Known rows, with every way that one mark hangs from another:
Z703[Z155[Z610] Z500]: [-0.39 -0.06  0.65  2.21 -1.25 -0.64  1.33 -0.34  1.35 -1.98 -1.02 -0.40
  1.00 -0.18 -2.30 -1.74  0.93  0.04 -1.86  3.66]
Z610[Z155[Z703 Z992] Z376]: [ 1.16  3.61  0.61  1.62 -0.95  3.92  0.60  4.79 -3.70  0.58  2.50  1.56
 -1.21 -3.03  1.67 -0.68 -0.75  0.37  1.39  0.51]
Z703[Z155 Z500 Z547]: [-0.37  1.17 -0.50  2.05 -1.98 -0.37  2.21 -0.42 -1.42 -2.84 -0.24  1.13
 -2.25  0.79  0.57 -2.98  1.81 -0.60  0.54  2.44]
Z992[Z155[Z610[Z376[Z748]] Z703]]: [-0.04 -0.03  0.77  3.06  1.29 -0.41  1.47  3.58  1.60 -0.41 -1.74 -0.97
 -3.39 -1.79  0.95 -0.96 -0.87 -0.06 -2.33  5.78]
Z610[Z155[Z703[Z547] Z992]]: [ 1.23  6.02  0.95  1.37 -1.68  3.86  1.02  6.05 -4.44 -0.22  0.85  0.64
 -2.76 -1.40  2.32 -1.41 -0.44 -1.68  1.74  1.26]
Z376[Z748]: [ 1.03  2.14 -1.36  0.14  0.05 -0.54 -1.15  3.62  2.42 -3.35 -3.01  1.68
  0.59  0.28 -0.67 -2.22  2.73  0.00 -1.06  2.22]
Z376[Z610[Z155[Z703[Z500 Z547]]]]: [ 2.45  2.91  1.86  4.67 -2.32  4.27 -1.61  6.02 -4.35  1.37 -2.48 -1.31
 -3.19 -1.62  2.28  1.46 -0.04 -1.73  2.09  0.30]
Z703[Z500]: [ 1.52  0.45  0.21  0.51 -3.10 -1.02 -1.30  2.17 -0.90 -2.54 -2.00  2.11
  0.62 -0.82 -0.63 -2.05  1.49  0.74 -0.68  1.12]
Z155[Z610[Z376[Z748]] Z703 Z992]: [-0.78  1.52  0.98  0.08  2.53  1.79  1.10  3.63  0.99 -2.25 -0.56 -0.87
 -1.44 -2.24  1.50 -0.30 -0.20 -0.33 -0.96  3.51]
Z703[Z155[Z610 Z992] Z500 Z547]: [-1.72  1.24  0.55  1.06 -0.81  1.42  3.10 -0.60 -1.53 -3.04  0.88 -0.08
 -1.58 -0.14  0.00 -2.27  0.05 -1.09 -1.51  3.15]
Z559[Z500]: [ 1.41  2.65 -0.44 -3.00 -1.46 -0.62 -0.31  4.53  2.06 -2.07 -0.40  5.20
 -0.31  1.12 -1.47 -2.42  0.21  2.33 -0.19  1.22]
Z703[Z155 Z500]: [-0.02  0.50 -0.65  1.80 -2.36 -0.61  0.74 -0.86  0.05 -2.23 -0.95  0.88
 -0.09  0.21 -0.70 -2.13  2.73  0.64  0.04  2.30]
Z610[Z155[Z703[Z500] Z992] Z376]: [ 1.04  1.04  0.78  2.12 -1.54  3.19  0.75  4.10 -4.71  0.58  0.58  1.16
 -1.06 -3.28  2.96  0.11 -0.11 -0.09  1.55  0.56]
Z155[Z610 Z992]: [ 0.38  3.07  1.00 -0.85 -1.14  1.48 -0.78  2.83  0.13 -2.13  0.63  1.29
  1.73 -1.51 -2.44 -1.78 -1.12  0.65 -3.03  2.45]
Z155[Z703[Z500 Z547] Z992]: [ 0.17  2.53  1.49  0.09 -2.16  1.33  1.13  2.69 -4.84 -2.67 -1.24  0.19
 -3.74 -1.46  4.16 -0.50  0.43 -0.98  1.54  1.33]
Z155[Z610 Z703[Z500 Z547] Z992]: [-0.22  1.83  2.75  0.58 -1.14  1.49  1.46  3.69 -3.49 -2.15 -1.64 -0.88
 -2.85 -1.65  2.70 -0.42 -1.25 -1.34 -0.41  2.81]
Z155[Z610 Z703]: [ 1.29  3.21  2.71  1.33 -0.77 -0.05 -0.46  4.17  0.43 -1.05 -1.52 -0.94
 -0.42 -1.64 -0.83 -0.85 -0.76  0.61 -0.64  3.62]
Z155[Z610[Z376] Z703[Z547] Z992]: [-0.20  2.78  2.65  0.17  0.71  2.02  2.18  3.46 -2.58 -1.25  2.47  0.88
 -3.54 -2.35  1.83 -1.57 -3.06  0.16 -0.32  2.69]

Rows:
[ 0.55  1.18  3.24  2.01 -1.21 -0.75  0.89  4.14 -2.00 -1.36 -2.58 -0.71
 -2.60 -1.44  1.93 -0.35 -0.96 -1.01 -0.02  3.22] => Z155[Z610 Z703[Z500 Z547]]
[ 0.72  2.75 -0.40  1.73  1.21  3.90  0.81  5.67 -1.57 -0.55  0.05  0.62
 -1.31 -2.45  2.58 -0.57  1.32 -1.07  0.87  1.50] => Z610[Z155[Z703 Z992] Z376[Z748]]
[ 2.43  3.33 -1.16  3.24 -0.56  4.41 -3.01  6.18  1.60 -0.44 -2.47  0.15
  0.99 -0.29 -1.85  0.29  1.96 -1.05 -0.63  0.86] => Z376[Z610[Z155] Z748]
[ 0.94  1.78  1.75  1.63 -2.21 -0.59  0.53  3.20 -3.27 -1.81 -2.56  0.33
 -3.45 -1.28  3.30 -1.08  0.54 -0.59  1.63  1.66] => Z155[Z703[Z500 Z547]]
[-1.46  3.79  0.59  0.54  0.15  2.14  2.61  0.38 -0.18 -2.62  2.38  0.65
 -1.68  0.30 -1.42 -3.02 -0.55 -0.63 -1.31  3.41] => Z703[Z155[Z610 Z992] Z547]
[ 1.60  4.07 -1.44  2.01 -0.51  6.26 -2.69  5.28  0.03 -1.06 -1.64 -0.19
  0.71 -1.04 -0.79  0.52  1.58 -1.36 -0.72  0.11] => Z376[Z610[Z155[Z992]] Z748]
[ 0.16  1.43  2.55  3.49 -0.44 -0.39  2.55  3.33 -1.25  0.76  1.51  0.54
 -5.13 -1.79  1.27 -2.01 -3.57  0.47 -1.60  5.05] => Z992[Z155[Z610[Z376] Z703[Z547]]]
[ 0.20  4.79  1.49 -0.47 -1.41  2.00  0.83  3.49 -3.69 -2.39  0.62  0.89
 -3.89 -1.19  2.88 -1.53 -0.13 -0.52  1.70  1.74] => Z155[Z703[Z547] Z992]
[ 0.82  0.25  2.53  3.48 -2.88 -1.34  0.36  2.88 -1.09  0.17 -3.02 -1.93
 -2.45 -1.94  0.67  0.01 -1.12 -0.34 -2.19  5.12] => Z992[Z155[Z610 Z703[Z500]]]
[-0.07 -0.53  2.37  0.70 -0.67  1.10  1.16  2.06 -2.71 -0.91  0.16 -0.07
 -1.10 -3.35  1.86  0.31 -1.70  0.42 -0.78  2.10] => Z155[Z610[Z376] Z703[Z500] Z992]
[-1.02  4.47 -0.67  0.00 -1.24  2.29  2.35 -0.40 -1.48 -3.35  2.72  1.87
 -2.82  0.75  0.18 -3.80  1.04 -0.18  0.34  2.15] => Z703[Z155[Z992] Z547]
[ 0.79  4.05  0.98  1.97 -0.65  4.07  2.04  5.30 -4.64  0.37  2.96  2.04
 -3.38 -2.68  2.81 -1.78 -1.73 -0.41  1.63  0.76] => Z610[Z155[Z703[Z547] Z992] Z376]
[-0.82  1.42 -0.76  0.59 -2.50  1.17  1.20 -1.45 -1.66 -3.19  0.30  0.70
 -0.35 -0.25  0.20 -1.86  2.55 -0.16  0.06  1.72] => Z703[Z155[Z992] Z500]
[ 0.99  2.89  2.10  2.77 -1.86 -0.81 -0.24  3.36  0.07  0.34 -1.45 -1.23
 -2.57 -1.76 -0.32 -0.81 -1.55  0.23 -1.81  5.46] => Z992[Z155[Z610 Z703]]
[ 0.16  0.93  2.75  3.88 -2.40 -1.39  1.51  3.34 -2.44 -0.02 -2.46 -1.08
 -4.70 -1.61  2.00 -0.69 -1.97 -1.12 -1.67  5.01] => Z992[Z155[Z610 Z703[Z500 Z547]]]
[ 1.10  3.40  1.08  2.03 -2.25  3.18  1.40  5.39 -5.72 -0.39 -0.79  0.36
 -2.79 -1.97  3.63 -0.27  0.39 -2.09  1.70  0.66] => Z610[Z155[Z703[Z500 Z547] Z992]]
[ 1.68  4.98 -0.13  2.91  0.08  6.66 -2.31  6.12 -1.28 -0.71 -2.54 -2.47
 -1.02 -1.70  1.70  1.93  1.81 -1.99  1.36  0.80] => Z376[Z610[Z155[Z703 Z992]] Z748]
[-0.06 -2.14  1.41  2.01  1.85 -0.74  0.85  3.83  0.96 -1.70 -3.45 -1.11
 -1.02 -2.21  2.03  0.10  0.60 -0.45 -1.01  3.58] => Z155[Z610[Z376[Z748]] Z703[Z500]]
[-0.07 -0.41 -0.06  0.86  1.90 -0.78 -0.05  3.65  3.55 -2.00 -0.52  1.73
  1.01 -1.23 -1.78 -2.14 -0.25  0.55 -3.09  3.27] => Z155[Z610[Z376[Z748]]]
[ 0.25  4.62  2.53  0.04 -0.35  1.61  1.05  3.83 -2.43 -1.70  0.40 -0.40
 -2.59 -1.76  1.44 -1.16 -2.08 -0.86 -0.32  3.09] => Z155[Z610 Z703[Z547] Z992]
[-1.40  1.30  0.38  0.69  0.54  2.14  2.42 -0.89  0.87 -1.53  4.03  1.15
 -0.10 -1.19 -2.24 -2.66 -0.94  1.43 -1.95  3.14] => Z703[Z155[Z610[Z376] Z992]]
[ 2.31  2.20  1.04  3.19 -2.83  1.12 -0.51  5.46 -3.01  0.46 -2.87 -0.10
 -0.36 -1.94  1.62  0.36  1.45 -0.52  1.39  1.00] => Z610[Z155[Z703[Z500]]]
